Each row comes from the steps of one walk. Every step used is in the known rows, and no mark comes twice. Write the walk behind each row, first mark first.
Known rows
zuro/ditib/sosozet/subizu: [-13.2   3.1 -25.8   2.8   1.2   4.1   2.1  -4.0  17.8 -11.9  23.2  10.7
  -4.7   0.8   9.8   2.1   4.1 -11.4  12.6  -9.5  -8.5  -5.1  12.8  -9.2
 -15.0]
gugup/diro/subizu: [-4.7 -8.4  7.0 10.0  4.0  5.2  0.0  6.2  1.2 12.0  9.1 -3.8 -8.7 -6.4
  0.2 -4.4 -1.6 -1.0 -0.9 -0.7  6.4 -1.8 21.2  4.3  1.2]
sosozet/ditib/zuro/gugup/diro: [ -0.8  20.2   8.2  -1.9  -9.1  11.9  -2.0  19.2  -6.0  -6.6 -12.0 -16.0
  44.2   1.9 -17.8   2.1 -10.6   6.3 -20.5 -12.3  16.1  -6.3 -27.4   6.6
  20.0]
sosozet/ditib/zuro/gugup/diro/subizu: [ -7.0  20.8  15.4   2.7  -9.7   8.5   0.6  19.1  -0.8   9.7  -0.3 -21.5
  23.3  -3.7 -23.6   2.8 -15.7   5.5 -20.4 -13.9   8.4 -15.2 -12.4  14.4
  19.6]
subizu/sosozet/ditib/zuro: [-13.1  18.7  18.1   2.4  -6.8  -8.8  -2.3   4.1   4.3  -4.1   1.4 -12.9
  13.1  -7.5 -23.9   3.4 -24.4  -4.1 -11.0  -4.0  -1.5 -11.9 -22.3  23.7
   8.8]
gugup/sosozet: [ 11.7  -3.3  -0.4  -4.0   4.8   4.8  -5.4   2.2  -2.4   1.8  -8.5  -1.3
   3.9   6.4   8.6   3.0   4.1   3.7   2.3   6.0   8.3   5.3 -13.4 -11.3
   3.2]
subizu/zuro: [  2.9  -9.0   0.4  -5.8   5.5   4.6  -3.8   6.8 -10.2 -10.8   7.1   6.6
  -0.4  -8.0  14.7   0.8  -0.8   3.1  -3.9  -1.1  13.0   8.7  11.2 -19.3
   0.7]
diro/subizu: [ -6.1   0.9   8.1   5.5  -0.3  -4.2   2.9  -0.3   4.7  16.2  12.2  -6.0
 -21.0  -5.1  -5.3   1.0  -5.4  -0.8   0.0  -0.8  -7.7  -8.9  14.7   8.2
  -0.3]
zuro/ditib/diro/subizu: [  9.6   0.6   6.9   9.3   3.8  -7.3   9.0 -11.1  16.9  13.8  10.7   5.0
 -30.7 -10.6   5.6  11.1   2.8   3.3  10.0   3.2  -9.2 -15.4   8.4   1.5
 -12.9]
sosozet/ditib/diro: [  2.4   9.8  11.6  -5.3   8.6   4.9 -12.2  -5.3  -4.8 -10.3  -6.3  -7.3
   5.8  -1.7   3.0  16.7  -3.8   1.3 -12.4 -13.5   6.9  -1.6 -13.8 -10.3
  -3.6]
ditib/sosozet/subizu/zuro: [-13.6  -4.1 -23.2  -9.7   8.0  11.3  -7.3   2.3   0.6 -24.4  27.0  12.3
  -1.6  -4.3  18.2   2.3   3.9  -9.0   1.5 -19.1   2.6   9.9  22.1 -31.8
  -6.1]
ditib/zuro: [  4.6   9.0  -4.0   4.2  -9.2  -7.2   6.8   3.2   7.7  -3.6  -7.4  -5.7
   6.0  -2.5 -18.5   5.8  -2.6  -3.8  -5.1   4.5  -1.2  -8.1 -16.2   4.4
   5.6]
subizu/sosozet: [-7.9  1.5 10.9  1.0  1.1 -8.2  2.8 -6.7  6.3  5.6 10.8  5.0 -5.2 -5.6
 -3.5 -9.9 -9.8  1.9  8.7  0.3 -9.6 -3.0  1.1 19.2  2.5]
zuro/gugup/sosozet/ditib/diro/subizu: [ 11.2  19.8  20.9 -11.3   6.5  10.3  -8.6  -1.1  -3.5  15.7  -1.6 -14.2
   2.5   3.5   3.2  15.1  -4.3  17.4  -9.3 -16.0   1.6  -9.0 -23.9  -7.4
  11.7]
gugup/diro: [ 1.4 -9.3 -0.9  4.5  4.5  9.0 -2.7  6.8 -3.2 -3.9 -3.1  1.9 12.4 -1.4
  5.8 -5.5  3.1 -0.6 -0.7  0.3 13.3  7.0  6.9 -4.8  1.0]
ditib/diro: [ 11.8   1.7   0.6  -2.6   6.6  -1.4  -0.2 -12.3   4.7  -4.1  -3.6   5.0
  -6.5  -2.3   5.0   9.0   7.7   2.7   2.6  -4.1  -2.9  -0.3  -7.0  -9.6
  -4.9]
ditib/zuro/gugup: [  7.5  21.0  -2.8  -3.9 -15.7  -3.2  12.6   5.2   5.9   3.4  -6.5  -5.7
  20.1   2.6 -21.1   0.0  -2.1   8.5  -5.3  -3.0  -6.5 -12.3 -26.9  10.7
  17.5]
gugup/diro/subizu/sosozet/ditib: [-22.2   1.3  28.9   7.9   7.1   3.8  -9.3   7.2  -1.3  11.1  17.4 -10.5
  -2.2 -12.3  -5.2  -7.1 -23.4  -1.4  -6.3 -10.3   5.0  -5.6  15.3  23.5
   4.8]
gugup/diro/ditib: [  9.3  -5.6  -0.3  -1.1  10.7   8.2   1.1   2.3  -9.9   0.9  -1.1   6.3
  15.9   4.5  10.6 -12.1   1.5   2.5   2.7   3.7   4.4  15.0   1.8  -4.7
  12.0]
gugup/sosozet/subizu/diro/ditib: [  8.0   2.8 -10.6  -6.0   5.5   7.9  -4.0   3.0  23.5  17.5  18.5   1.6
  -7.0  11.2   8.5  -2.1   4.1  -5.2  16.8  10.6 -20.9   5.5 -23.0 -21.1
   4.3]
subizu/zuro/ditib/sosozet: [ -6.8  -2.4 -14.3  -1.9   4.4   3.4  -0.3  10.1 -11.2 -18.9  10.8  15.4
   0.0  -5.4  21.6   1.1  -4.6   0.7  -2.6  -4.1  13.2   2.3  29.7 -14.4
  -8.1]
ditib/diro/gugup/sosozet/subizu/zuro: [ 14.4 -22.3  -9.2 -13.0  25.7   9.6 -15.3  -8.1  23.0 -24.8  25.7  13.2
 -14.1 -12.2  30.2  21.7  18.7  -5.5   6.0  -3.5  21.5  19.8   3.4 -56.4
 -12.1]
sosozet/subizu: [ -3.3  -3.5 -10.6  -0.7   1.9   5.8  -1.3  -7.2  19.8  -3.7  18.6   2.2
  -5.0  -1.7   2.2   1.9   8.3  -9.1  11.0  -6.8  -9.3   1.0  -6.4 -13.7
  -6.6]
diro/gugup/sosozet/ditib: [ -6.6  -3.4  11.2  -5.9  13.6   7.5 -22.5  10.6  -0.2 -12.0   1.8 -13.2
   9.2   0.6   4.7  17.6  -9.6  -4.5 -18.6  -1.4  30.3   9.2  -2.4 -13.0
  -0.9]
diro/gugup: [-9.2 -8.2  0.4  0.3  7.5 -3.8 -5.2  1.1 10.4 -7.8 12.3  0.4 -6.5 -5.7
 -1.3  6.7 -0.2 -6.6 -6.4  1.9 12.2  4.7 18.4 -1.1 -4.7]
subizu/zuro/gugup/diro/ditib/sosozet: [  1.2   6.3 -11.6 -17.2  10.2  17.5   1.2  14.2 -29.2 -11.9   8.6  15.6
  32.4   6.9  23.4 -17.5  -1.7  15.5  -7.4 -16.4  10.1  19.4  19.8 -15.4
  24.7]
zuro/gugup/diro/subizu/sosozet: [ -9.5   5.9  19.8   2.9  -1.4   0.4   8.6   2.2   6.8  24.7  21.2   0.7
  -1.4  -7.8  -5.4 -20.4 -11.4  13.1   8.4  -8.7  -8.9  -9.0  12.1  30.4
  15.9]
gugup/sosozet/ditib: [  1.8   4.7  10.9  -6.3   6.6  11.2 -17.6   8.9 -10.9  -4.2 -10.9 -13.4
  16.0   6.6   6.1  10.4  -8.4   2.1 -11.9  -3.2  17.8   4.5 -20.5 -11.7
   4.2]

Which walk is each row?
[  1.2  14.9 -13.8   2.0  -8.2  -3.9   8.0   4.4  32.9  11.7  19.5  -2.9
  -4.4   3.1 -18.5   0.3  -2.0 -13.6   9.5   8.8 -30.1  -8.3 -26.0  -5.2
   6.1]
sosozet/subizu/diro/ditib/zuro
[-23.8  10.4  30.0   3.6   2.7  -5.4  -5.6   0.5   1.9  15.6  20.7 -12.9
 -14.1 -10.5 -11.1  -1.2 -27.1  -0.8  -5.8 -10.6  -8.2 -12.6   8.3  27.6
   3.5]
diro/subizu/sosozet/ditib
[-0.3  4.4 10.3 -8.3 -2.0  4.7  5.0  9.1 -6.9 12.2 20.2  1.2 -7.8 -9.2
  5.6 -4.0 -5.7 14.9 -3.9 -9.8 -0.5 -4.5 14.6 -4.5 12.9]
diro/subizu/zuro/gugup
[  1.7   1.5  18.3  10.2   4.7 -15.8  11.7 -18.2  22.7  19.0  21.8   9.8
 -36.2 -15.9   2.2   1.1  -6.8   5.1  17.9   3.5 -18.4 -18.7  10.3  21.5
 -10.3]
zuro/ditib/diro/subizu/sosozet
[-18.3  10.7  25.3  12.7  -2.1  -3.2  -2.2  10.3   6.3   8.0  10.6 -16.4
   3.9 -14.1 -23.8  -0.6 -26.3  -5.4 -11.4  -5.6   4.7 -13.9  -0.8  27.6
   9.5]
gugup/diro/subizu/sosozet/ditib/zuro
[  3.0 -14.9 -11.2   0.1   4.4   7.6   0.9   1.4  17.7 -12.8  27.3  15.1
  -8.5 -13.1  22.9   3.6   6.8  -5.6  14.4   0.7   5.3   3.5   6.5 -30.3
 -13.8]
sosozet/subizu/zuro/ditib
[ -1.9   4.5  19.7   3.9   7.0 -13.1   5.8 -19.5  15.4  17.7  19.7   4.4
 -33.2 -13.2  -3.2   0.4  -7.0   4.0  11.4  -5.5 -19.7 -12.0   8.4  17.5
  -2.1]
ditib/diro/subizu/sosozet
[ 11.7   6.2  10.8 -10.7   4.7   3.2   4.8  -3.2  -2.0   8.8  16.2   5.7
 -14.2 -10.7  11.8   5.4   2.9  18.0  -0.9 -14.1  -3.7  -4.9   8.3 -14.5
   8.3]
ditib/diro/subizu/zuro/gugup
[  1.6   9.1  21.0 -14.8   4.9  16.4 -12.3  18.3 -17.5   8.7   8.7 -12.5
   8.7  -2.5  12.4   6.9 -14.1  17.3 -16.1 -13.0  17.1   0.3  -6.2 -16.3
  17.2]
diro/subizu/zuro/gugup/sosozet/ditib
[ -5.4 -10.0 -23.0 -10.2  18.1  19.2  -6.2   5.5  -8.7 -23.5  26.6  18.0
  14.1   0.3  29.6 -10.0   5.9  -5.9   4.8 -15.5   6.3  24.7  23.4 -36.4
   6.2]
gugup/diro/ditib/sosozet/subizu/zuro
[ -1.0   2.3  20.8  -5.5  13.4   6.8 -12.9   2.0 -10.5  -4.6  12.4  -5.7
 -15.1 -15.4  12.4  18.8  -9.9   3.8 -15.9 -15.2  11.5  -1.2  11.2 -21.9
  -3.1]
sosozet/ditib/diro/subizu/zuro
[ 26.8 -16.9 -10.8  -7.0  16.3  10.8  -4.8  -9.4  19.4 -14.7  15.7  18.5
 -11.1  -9.0  36.9  15.9  18.1   1.6  18.8   2.9  11.2   9.0 -13.0 -51.7
 -15.2]
gugup/sosozet/subizu/zuro/ditib/diro
[  6.0   2.2   8.2   3.3   6.7  -4.5   3.1 -12.9   9.6  12.1   8.3  -0.4
 -27.2  -7.5   0.5  10.3   3.2   2.7   3.2  -5.1 -10.8  -9.5   7.0  -2.2
  -4.7]
ditib/diro/subizu
[ 12.6  10.9 -14.1  -1.5  -3.4   1.0   2.7   6.6  30.8  13.5  10.9  -4.1
  -0.6   9.1  -9.5   3.8   1.6  -9.1  12.1  15.3 -21.1  -2.8 -39.6 -16.5
   9.6]
gugup/sosozet/subizu/diro/ditib/zuro
[ 16.0  14.0 -12.8  -8.7  -9.5   7.2   5.8   0.1  23.4   1.9   3.6  -4.9
  18.8   6.6  -9.7   5.2   9.9   3.7   8.8  -3.6  -7.1  -5.7 -46.3 -15.1
  14.4]
ditib/zuro/gugup/sosozet/subizu
[ 12.1  12.3  -2.7  -0.8  -3.2  -7.9  11.3  -0.4   0.8   1.7  -5.6  -1.3
  10.0   3.5 -13.9  -0.2  -4.1  -0.1  -1.7   8.7 -10.5  -0.3 -21.2   3.6
  16.2]
diro/ditib/zuro
[-21.3   9.5 -25.9   7.2  -5.5   1.9   0.8   7.8  30.6   2.0  29.3   7.4
 -14.0   1.9   1.8   1.2  -1.2 -14.6  12.1  -2.6 -19.8 -13.9  13.9  -3.7
 -18.4]
zuro/ditib/sosozet/subizu/diro
[ 12.0   6.3   0.7  -9.2   3.8  11.6   6.8   4.8 -10.7   8.8  -0.1   6.1
  29.7   9.5   7.7 -18.3   2.5  15.3   3.1  -4.3  -1.4  10.2  -8.9   1.9
  24.3]
zuro/gugup/diro/ditib
[  3.8  26.7 -12.6  -5.8 -14.7  -0.4  13.7   6.8  31.4  19.1  20.5  -2.8
   8.6   7.7 -20.6  -5.3  -1.3  -0.6   9.6   1.1 -35.5 -12.5 -36.9   1.5
  19.2]
sosozet/subizu/diro/ditib/zuro/gugup
[ -5.0  11.3 -22.7 -12.7   7.1  18.2   3.1  -0.1  -0.3  -5.6  20.6  11.3
  28.0  13.2  11.6 -16.6   7.8   3.4   8.6 -22.2 -11.3  11.4   2.6 -11.0
  17.0]
zuro/gugup/diro/ditib/sosozet/subizu
[  8.2   7.3  19.6  -3.8  13.1   6.4 -13.9  -3.4  -2.1   8.3  -2.2 -13.6
 -11.1  -0.8   5.7  20.7  -5.8   5.0  -9.6  -8.2   6.7  -5.1 -12.9 -13.7
  -0.5]
gugup/sosozet/ditib/diro/subizu
[ 15.3 -15.7 -10.8  -0.4  18.5   2.4  -6.1 -14.5  40.2 -12.2  21.0  12.3
 -17.3  -6.7  21.0  21.7  19.7  -8.2  16.6   6.0  11.2   4.7  -6.2 -33.4
 -21.2]
zuro/ditib/diro/gugup/sosozet/subizu
[ -4.9  14.7  15.5   7.3 -10.2  -6.4  15.3   5.0  13.9  21.1  13.6  -4.9
   6.1  -9.9 -23.8 -14.4 -14.1   8.7   2.7  -3.7 -10.0 -17.2  -4.5  34.7
  21.2]
ditib/zuro/gugup/diro/subizu/sosozet
[ -2.5   5.5   7.0  -1.9   5.0   0.8 -15.5  13.9   7.3 -15.7  -5.5 -19.3
  15.7  -1.9 -13.3  22.9 -11.6  -8.5 -23.8   3.7  29.0   1.5 -18.2  -9.2
   4.7]
diro/gugup/sosozet/ditib/zuro
[ 15.2 -13.1 -10.9  -2.9  11.6   6.2   0.5 -10.8  22.1 -16.7  23.7  19.9
 -15.1 -14.7  28.4  12.5  14.5  -2.4  16.7  -3.5   2.7   3.4  -0.7 -40.1
 -18.2]
sosozet/subizu/zuro/ditib/diro
[  3.8  18.5  -3.9   3.0 -10.2  -9.2   9.4  11.4  13.2  15.8   0.9  -5.2
  -0.9   4.8 -20.9  -1.8 -10.5  -3.9  -2.1  15.6 -21.6  -9.2 -19.8   8.9
  13.1]
subizu/diro/ditib/zuro
[-12.6  -7.1  18.5  11.0   5.0  -3.0   2.9  -0.3   8.0  16.7  20.1   1.2
 -14.1 -12.5  -2.6 -14.5 -12.1   0.5   8.2  -0.9  -3.6  -4.8  21.9  23.7
   4.1]
gugup/diro/subizu/sosozet
[ -5.4  -5.3  -0.4   1.3   5.7  -1.1 -12.0  15.5  21.3   8.2  10.3  -4.8
 -12.7   1.2  -0.3   8.9  -3.0  -6.4  -4.5  15.4   9.5   1.9   6.4  -7.7
  -5.0]
subizu/diro/gugup/sosozet
[ 15.0 -18.2 -11.3  -4.0   8.8  12.2  -4.4   3.0  15.2 -11.0  19.3  13.6
  -4.5  -6.4  31.7   6.6  10.1  -1.6  16.6   7.4  13.9   8.9  -6.7 -42.1
 -10.3]
gugup/sosozet/subizu/zuro/ditib
[ 18.5  -9.4   0.1  -2.0  10.2   0.5   2.1  -4.0   1.9 -13.1   5.4  17.4
 -10.2 -13.2  26.0  10.5   6.5   6.9   5.2   3.4  11.2   1.9   5.9 -26.1
 -11.6]
subizu/zuro/ditib/diro
[ 13.9   5.9  11.1  -9.4  13.3  10.0 -17.5  -3.5  -7.0  -8.1 -15.2  -8.2
   9.7   4.0  11.8  19.8  -0.3   5.2  -9.2  -7.0  14.3   3.9 -27.0 -21.9
  -0.6]
gugup/sosozet/ditib/diro
[ 17.2  19.0  12.1 -17.0   7.3  13.7 -12.0  -1.3  -8.0  -0.8 -13.7  -8.6
  23.1   8.9   8.8  13.7   1.2  18.0 -10.0 -14.6   9.0  -0.2 -37.5 -15.6
  11.9]
zuro/gugup/sosozet/ditib/diro
[ 11.0  15.3  -9.2 -14.2  -0.8  11.3   0.7   4.9  22.2  24.8  19.4   1.4
   6.3  16.0   6.0  -7.8   5.3   7.5  17.5   2.9 -26.6   0.9 -33.3 -14.7
  16.8]
zuro/gugup/sosozet/subizu/diro/ditib
[  4.3   3.1   0.2  -3.9  -2.0  12.0   3.0   8.6  -4.0   3.0  -2.2   2.1
  26.2   3.7   3.3 -11.3   4.0  11.6  -1.0  -7.8   7.5   2.6  -3.6   2.6
  14.0]
zuro/gugup/diro
[ -0.8   9.3   0.4  -1.0  -1.0  -2.3   2.3   7.9   5.8  19.2   8.0   0.6
  -7.0   7.0  -2.5  -7.5  -8.0   0.5   3.3  11.0 -20.5  -1.0  -3.9   4.2
   8.2]
subizu/diro/ditib
[ 20.0   9.9  13.5 -23.2  12.1  18.7 -15.7   6.0 -18.2 -11.2  -7.4  -1.6
  22.7   1.0  23.1  14.8  -0.3  21.0 -13.9 -16.2  21.4   8.7 -26.8 -34.9
  13.0]
subizu/zuro/gugup/sosozet/ditib/diro
[ -3.3   6.1  -9.9  -2.2   1.4   3.1   1.1   0.6  26.0  15.3  27.1   3.3
 -11.6   5.2   0.6  -5.6   0.8  -8.8  14.7   4.0 -29.4   0.3 -10.1  -9.5
   1.3]
sosozet/subizu/diro/ditib
[  2.6  -6.7   0.9  -2.2  14.0  -5.4  -5.1 -10.4  15.2 -12.2   8.8   5.3
 -12.7  -8.1   3.9  15.6   8.6  -3.9  -3.6  -2.8   9.6   4.4  11.7 -11.3
  -9.8]
ditib/diro/gugup
[-17.6   9.8  21.7  -1.6   2.7  -1.7  -9.3   0.2  -2.8  -0.2   9.0  -6.8
   7.0  -5.4  -5.7  -2.5 -22.1   0.1  -5.9  -9.3  -0.2  -3.7  -5.7  19.1
   3.4]
subizu/sosozet/ditib
[ 14.8  24.8  -2.0  -9.2 -10.3  -3.7  16.8   1.3  -0.9   8.7  -4.5  -1.9
  23.5   8.4 -16.8  -6.5  -3.6  12.5  -1.3   0.0 -16.0  -4.7 -32.1  10.6
  28.7]
diro/ditib/zuro/gugup
[ -8.2  -1.2 -24.1  -4.8  13.8  14.8  -2.5  -2.0   1.0 -12.9  19.3  11.4
  13.8   8.5  14.3 -10.8   6.7  -9.3   8.3 -14.6  -5.9  15.7  12.3 -17.0
   4.8]
gugup/diro/ditib/sosozet/subizu
[-17.0  -1.7  -0.4   4.8   1.0  -5.4  -6.5  13.6  23.3   5.7  18.3  -3.1
 -16.3  -5.1  -8.9   5.4  -6.2 -10.8  -6.9   9.0   1.9  -3.6  19.6   4.1
  -8.5]
subizu/diro/gugup
[ 14.9   9.0   1.2 -11.6  -1.8   8.3   0.7   4.2  -3.3   9.7  -7.2  -2.1
  17.8  10.9   6.0  -2.5   3.8  16.3   2.3  -1.6   2.9   1.2 -23.9  -4.8
  15.7]
zuro/gugup/sosozet
[-10.3  30.8  19.5  -5.4 -12.8  -5.1   3.3   5.8   3.5   3.1   2.2 -13.0
  26.6  -3.0 -25.8  -2.2 -24.3   8.9 -11.6 -12.1  -7.5 -16.2 -31.9  30.3
  21.2]
subizu/sosozet/ditib/zuro/gugup
[  3.8  11.5 -10.4  -8.7  -6.3  12.0  -2.9   9.1  28.4  20.0  17.0  -2.3
   2.7   9.8   1.8  -1.5   7.0   3.7  13.4  -0.5 -17.0  -6.4 -28.4 -14.0
   6.0]
zuro/gugup/sosozet/subizu/diro
[ -6.5  -0.8 -22.1 -15.0  13.9  10.9  -3.2  -1.8  -5.5 -19.8  29.3  16.4
   1.9   1.6  23.7  -3.9   1.6  -5.7   5.6 -16.0  -7.2  17.8  16.7 -32.2
   4.7]
diro/ditib/sosozet/subizu/zuro
[-16.1  32.3  27.6   0.3 -13.0  -8.2   6.3   5.7   7.9  19.0  13.7 -18.9
   5.3  -8.4 -32.3  -1.3 -29.0   8.1 -10.6 -13.3 -14.5 -25.4 -18.0  38.3
  21.0]
diro/subizu/sosozet/ditib/zuro/gugup
[ 17.7   0.5   1.3 -17.4   3.5  12.7  -3.6  10.7 -13.0  -1.0  -1.1   5.4
  17.3   2.6  20.5  -2.0   3.6  19.3  -1.8  -2.5  15.9   9.9 -13.3 -24.0
  16.3]
subizu/zuro/gugup/sosozet
[ 19.4  17.8  -2.4  -7.6 -11.4   1.3   7.2   6.7   3.7   6.0 -14.7  -7.5
  24.4   8.5 -13.0   3.0   1.1  12.5  -3.1   3.6   2.2  -7.2 -40.0  -0.8
  21.1]
ditib/zuro/gugup/sosozet
[ -5.3  17.2   7.1   1.5  -7.1  -0.1  -4.9  10.5  -1.6  -9.5 -10.2 -17.7
  18.1  -1.9 -20.9  13.3 -15.0  -5.4 -19.5  -4.3   7.8  -8.7 -23.2   3.8
   6.2]
sosozet/ditib/zuro
[ 15.0 -10.1   0.0  -6.2  19.3  -0.8 -10.1  -8.8  13.0  -9.8   0.8   4.1
  -8.6  -1.8  12.7  18.9  11.0   0.0  -0.9   3.9  18.1  10.1  -1.6 -22.5
  -6.3]
ditib/diro/gugup/sosozet
[ -9.7   6.5 -15.4   3.9  -1.0  -1.5   4.1   3.4  -1.7  -8.0   4.5   8.7
   0.3   2.7   6.5   0.4  -3.5  -2.5   1.1  -2.8   0.0  -6.2  18.4   5.6
  -8.9]
zuro/ditib/sosozet
